Each row was made from one small tree. The marks that hang from a mark follow it in brackets, in the order of their numbers. Every link used is in the known rows. Write each row's tree.
Known rows:
q_338{q_102{q_71 q_488}}: [-0.08, 2.37, 2.40, 2.30, -1.74, 3.79, 1.31, 0.68, 3.62, 1.86, -2.70, 1.85, -0.46, 2.60, -0.51, -1.11, 1.48, 0.04, -1.59, 0.20, 2.56]
q_712{q_102}: [-1.17, -1.87, 1.43, 0.86, -1.12, 1.92, 0.68, -0.32, 2.36, 2.44, -1.47, 2.69, -0.03, 0.33, -0.81, 0.51, 0.93, -0.09, -1.51, 0.77, 2.44]
q_71{q_102{q_338 q_488 q_871}}: [-1.13, -2.79, 1.26, 2.19, -1.57, 3.06, 3.24, -0.62, 3.53, 1.08, -5.15, 1.07, 0.27, 0.67, 0.21, -1.10, -0.25, 0.19, -1.44, 1.43, 2.81]
q_141{q_712{q_102{q_71 q_338 q_488}}}: [0.38, -1.63, 1.97, 3.53, -3.52, 4.93, 3.06, -1.07, 3.56, 2.36, -5.79, 2.43, 0.24, 4.00, -0.24, 1.59, 1.20, -0.15, -2.20, 0.77, 2.53]
q_71{q_102{q_338 q_871}}: [-1.15, -2.42, 0.87, 1.65, -0.70, 2.49, 2.50, -0.12, 2.99, 1.38, -4.32, 1.84, 0.12, 1.18, 0.30, -0.38, -0.52, -0.24, -1.62, 0.97, 2.99]
q_349{q_352}: [-1.66, -0.04, 1.73, 0.16, -1.21, 2.70, 0.57, 0.20, 1.15, 3.59, -2.06, 2.63, 0.24, -0.39, -0.94, -1.33, -0.63, -1.54, 0.25, -0.53, 2.03]
q_141{q_712{q_102{q_71}}}: [0.05, -0.98, 1.69, 2.08, -2.63, 3.40, 1.35, -0.76, 2.88, 2.99, -2.69, 3.93, 0.25, 3.53, -0.03, 1.14, 1.16, -0.04, -2.04, 0.45, 2.76]
q_352{q_349 q_887}: [-0.03, 1.94, 0.79, 0.79, -0.36, 2.80, 1.64, -0.17, 1.93, 2.11, -2.22, 1.85, 1.63, 0.05, -1.46, -0.56, 0.32, -0.65, -0.76, 0.11, 3.88]
q_141{q_712{q_102{q_338 q_871}}}: [-0.93, -1.60, 0.99, 2.13, -2.68, 2.56, 2.82, -0.51, 2.90, 2.26, -5.09, 2.91, 1.11, 1.64, -0.28, 1.07, 0.22, -0.11, -1.69, 1.37, 3.08]
q_352{q_349 q_887{q_102{q_71 q_488 q_712}}}: [0.37, 2.22, 1.23, 1.89, -2.28, 4.51, 3.20, -1.74, 3.97, 1.00, -5.22, 1.48, -0.13, 4.15, -1.21, -0.87, 1.41, 0.34, -1.73, 1.27, 4.39]
q_352{q_349 q_887{q_102{q_338 q_488}}}: [0.77, 1.02, 1.15, 1.84, -1.62, 3.71, 3.86, -1.14, 3.60, 1.22, -5.64, 0.67, 1.40, 0.37, -1.40, 0.12, 0.56, 0.01, -1.69, 1.48, 3.99]
q_887{q_102 q_352{q_349}}: [-0.09, 0.15, 1.68, 0.29, -1.47, 1.63, 3.07, -1.74, 2.34, 4.40, -3.45, 1.83, 0.12, -1.03, -0.98, -0.13, 0.29, 0.94, -1.53, 2.34, 2.16]
q_871{q_102{q_71 q_338 q_488 q_712{q_141}}}: [-0.01, 1.55, 2.08, 4.31, -2.74, 4.73, 3.21, -0.39, 3.36, 0.69, -5.84, 0.58, -1.30, 5.97, -0.67, 1.22, 3.02, -0.77, -2.26, 0.81, 1.68]
q_338{q_102{q_71 q_488 q_871}}: [-0.34, 2.65, 1.85, 2.34, -1.57, 3.29, 1.72, 0.75, 3.66, 1.48, -3.46, 1.34, -0.05, 2.40, -0.47, -1.91, 1.16, 0.18, -1.48, 1.02, 3.04]
q_141{q_712{q_102{q_71 q_488}}}: [0.16, -1.31, 2.11, 2.60, -3.47, 4.03, 2.02, -1.21, 3.53, 2.59, -3.47, 3.19, 0.32, 2.95, -0.07, 0.48, 1.41, 0.41, -1.88, 0.94, 2.60]
q_102{q_488}: [-1.59, -0.93, 1.51, 1.57, -1.73, 3.24, 1.07, -0.17, 2.36, 2.37, -1.78, 1.92, 0.17, -0.20, -1.25, -1.63, 1.02, 0.56, -0.33, 0.65, 1.92]
q_488{q_102{q_871}}: [-1.12, -1.16, 0.73, 0.81, -0.79, 1.37, -0.07, -0.22, 2.43, 2.10, -2.84, 2.10, 1.01, -0.42, 0.11, -1.65, 1.00, -0.19, -1.33, 1.16, 3.19]
q_871{q_102{q_488}}: [-1.13, 0.13, 1.79, 1.14, -2.16, 2.56, 1.73, -0.02, 3.08, 1.72, -2.11, 1.80, -0.12, -0.29, -0.81, -1.23, 2.49, 0.54, -0.22, 0.75, 2.31]
q_71{q_102{q_338 q_488 q_712{q_141} q_871}}: [-1.36, -1.56, 1.54, 3.48, -2.28, 2.96, 4.00, -1.14, 3.55, 0.09, -5.91, 0.67, -0.30, 3.19, 0.29, -0.07, 0.16, -0.19, -2.47, 1.85, 2.22]
q_349{q_352{q_887}}: [-0.87, 1.25, 1.53, -0.46, -1.12, 3.49, 0.59, 0.54, 1.20, 2.73, -2.31, 2.97, 1.30, -0.07, -0.68, -1.82, -0.84, -2.05, 0.19, -0.54, 3.86]
q_102{q_71 q_488 q_712{q_141} q_871}: [-0.91, 1.02, 1.46, 3.73, -2.08, 4.06, 1.96, -0.68, 2.55, 1.02, -3.98, 0.81, -0.62, 4.90, -0.87, -1.04, 1.52, -0.02, -1.81, 1.58, 1.86]
q_712{q_102{q_71 q_338 q_488 q_871} q_141}: [1.05, -1.08, 1.60, 4.27, -1.56, 3.84, 2.85, -0.65, 2.97, 1.01, -5.52, -0.10, 0.08, 3.98, -0.52, 1.72, 1.27, -0.97, -3.46, 2.17, 1.77]

Write each row's tree:
[-0.94, -0.53, 1.48, 3.03, -1.73, 2.73, 1.19, -0.62, 2.44, 1.36, -5.12, 1.53, -0.04, 3.24, 0.00, 1.29, 1.44, -1.19, -2.82, 0.63, 2.05]
q_488{q_102{q_338 q_712{q_141}}}
[-0.11, 1.03, 1.88, 2.57, -2.19, 2.51, 4.69, -2.04, 2.38, 3.28, -6.55, 0.68, -0.55, 2.47, -1.12, 2.03, 0.42, 0.07, -2.90, 2.72, 1.46]
q_887{q_102{q_338 q_712{q_141}} q_352{q_349}}
[-1.40, 1.39, 2.02, 2.48, -2.94, 2.47, 2.48, -0.50, 3.02, 0.69, -2.93, 1.42, -0.75, 2.17, -0.84, -0.16, 2.90, 0.15, -1.22, 1.22, 1.75]
q_871{q_102{q_488 q_712{q_141}}}
[0.32, -1.00, 1.72, 2.42, -2.49, 4.63, 3.55, -1.22, 3.17, 3.21, -6.96, 0.83, -0.48, 2.60, -0.41, -0.98, 0.71, 0.94, -2.07, 3.20, 2.40]
q_887{q_102{q_71 q_338 q_488 q_871} q_352}
[0.25, -1.40, 1.40, 3.55, -3.35, 4.46, 3.41, -1.00, 3.65, 1.97, -6.66, 1.96, 0.62, 3.85, -0.12, 0.78, 0.91, -0.07, -2.18, 1.63, 2.91]
q_141{q_712{q_102{q_71 q_338 q_488 q_871}}}
[-2.12, 0.58, 1.24, 1.83, -2.23, 3.22, 2.33, 0.21, 2.96, 1.51, -4.88, 2.27, -1.17, 3.19, -1.03, 0.34, 2.13, -0.21, -0.66, 0.09, 2.70]
q_871{q_102{q_338 q_712}}
[1.94, 1.47, 1.18, 2.75, -1.46, 5.00, 3.65, -1.13, 3.71, 1.32, -6.28, 0.56, 0.79, 3.10, -1.18, 0.52, 1.00, -0.37, -2.30, 1.17, 3.94]
q_352{q_349 q_887{q_102{q_71 q_338 q_488}}}
[0.28, -1.00, 0.71, 2.73, -0.63, 3.62, 0.64, -0.02, 2.67, 2.10, -5.80, 1.22, 0.39, 3.36, 0.22, -0.14, 1.12, -1.02, -2.36, 0.76, 3.06]
q_488{q_102{q_71 q_338 q_871}}
[-0.33, 0.96, 1.67, -0.85, -1.41, 2.83, 1.07, -0.35, 2.18, 2.38, -2.63, 3.24, 0.97, -0.30, -0.36, -1.55, -0.46, -1.26, -0.54, 0.35, 4.22]
q_349{q_352{q_887{q_102}}}
[-0.56, 3.85, 2.26, 3.59, -2.26, 3.34, 2.46, 0.24, 3.63, 0.44, -4.27, 0.88, -0.66, 4.92, -0.38, -0.78, 1.59, -0.21, -2.47, 1.45, 2.41]
q_338{q_102{q_71 q_488 q_712{q_141} q_871}}
[-0.42, 1.39, 1.00, 2.01, -2.46, 4.03, 4.32, -1.57, 3.90, 0.69, -6.89, 0.92, 0.47, 2.43, -1.50, -0.16, 0.75, 0.15, -1.45, 1.42, 4.28]
q_352{q_349 q_887{q_102{q_338 q_488 q_712}}}
[-0.82, -0.85, 1.23, 2.83, -1.77, 4.48, 0.70, -0.42, 2.99, 2.09, -6.26, 2.05, -0.87, 5.51, -0.04, 0.44, 1.56, -0.99, -2.35, -0.11, 2.93]
q_488{q_102{q_71 q_338 q_712}}
[1.68, 1.76, 0.65, 2.72, -1.25, 4.55, 4.00, -1.07, 3.86, 0.90, -7.06, 0.04, 1.10, 2.97, -1.09, -0.33, 0.70, -0.24, -2.12, 1.97, 4.40]
q_352{q_349 q_887{q_102{q_71 q_338 q_488 q_871}}}
[-0.68, 1.61, 0.51, 2.00, -2.33, 3.58, 4.70, -1.49, 3.95, 0.31, -7.69, 0.43, 0.85, 2.25, -1.35, -0.91, 0.49, 0.32, -1.38, 2.19, 4.75]
q_352{q_349 q_887{q_102{q_338 q_488 q_712 q_871}}}
[0.77, 1.82, 1.43, 3.43, -1.91, 3.38, 4.89, -2.02, 2.60, 2.92, -7.94, 0.03, -0.77, 5.04, -0.83, 1.61, 0.60, -0.21, -3.43, 3.21, 1.92]
q_887{q_102{q_71 q_338 q_712{q_141} q_871} q_352{q_349}}
[-2.08, 0.77, 1.01, 2.31, -1.42, 2.11, 1.34, -0.20, 1.79, 1.32, -2.54, 1.78, -0.11, 2.68, -1.02, -0.73, 0.89, -0.13, -1.46, 1.40, 1.97]
q_102{q_712{q_141} q_871}
[-1.37, -1.43, 2.19, 2.47, -2.39, 2.57, 2.71, -1.38, 3.30, 0.59, -2.75, 1.83, -0.67, 2.30, 0.32, -0.41, 0.75, 0.15, -2.12, 1.11, 1.85]
q_71{q_102{q_488 q_712{q_141}}}
[-3.02, -0.27, 0.99, 1.74, -2.46, 3.11, 1.91, -0.52, 2.74, 1.44, -3.80, 1.66, -0.33, 1.59, -1.22, -2.61, 0.93, 0.91, -0.06, 1.42, 2.70]
q_102{q_488 q_712 q_871}
[0.15, 0.36, 1.69, 3.14, -1.99, 4.81, 2.44, 0.24, 3.33, 1.75, -5.05, 0.95, -0.76, 3.48, -0.81, 0.19, 2.61, -0.29, -1.23, 0.35, 2.22]
q_871{q_102{q_71 q_338 q_488}}
[-1.79, 0.47, 0.92, 3.27, -1.51, 3.06, 2.31, -0.09, 1.85, 1.16, -4.84, 1.17, -0.23, 3.67, -1.14, 0.41, 0.65, -0.62, -1.84, 1.27, 1.89]
q_102{q_338 q_712{q_141} q_871}
[-0.06, 0.68, 1.81, 2.12, -1.98, 3.87, 1.54, 0.00, 3.24, 1.88, -2.74, 1.62, -0.66, 2.41, -0.67, -0.86, 2.86, 0.22, -0.86, 0.44, 2.32]
q_871{q_102{q_71 q_488}}
[-1.74, 0.16, 1.20, 3.82, -2.26, 3.62, 3.10, -0.51, 2.52, 0.72, -5.70, 0.33, -0.12, 3.14, -1.17, -0.28, 0.91, -0.17, -1.57, 1.77, 1.71]
q_102{q_338 q_488 q_712{q_141} q_871}
[-1.37, -0.25, 0.77, 1.90, -1.52, 3.05, 0.10, -0.51, 2.89, 1.72, -4.71, 2.20, -0.44, 4.33, 0.26, -1.56, 1.56, -0.36, -1.75, 0.81, 3.46]
q_488{q_102{q_71 q_712 q_871}}
[-1.64, 3.35, 2.16, 2.66, -2.41, 1.96, 2.62, 0.26, 3.40, 0.35, -3.71, 1.09, -0.12, 2.14, -0.54, -1.21, 1.23, 0.11, -1.82, 1.79, 2.41]
q_338{q_102{q_488 q_712{q_141} q_871}}
[0.56, 2.36, 2.46, 1.85, -2.84, 4.76, 2.35, -1.23, 2.93, 1.09, -4.79, 1.78, -0.07, 4.49, -0.17, -0.90, 0.55, -1.54, -1.92, 0.96, 3.39]
q_349{q_352{q_887{q_102{q_71 q_488 q_712{q_141}}}}}
[0.74, 1.32, 0.71, 1.33, -0.71, 3.07, 3.06, -0.76, 2.96, 1.61, -4.83, 1.51, 1.26, 0.99, -1.33, 0.75, 0.37, -0.44, -1.91, 1.01, 4.14]
q_352{q_349 q_887{q_102{q_338}}}
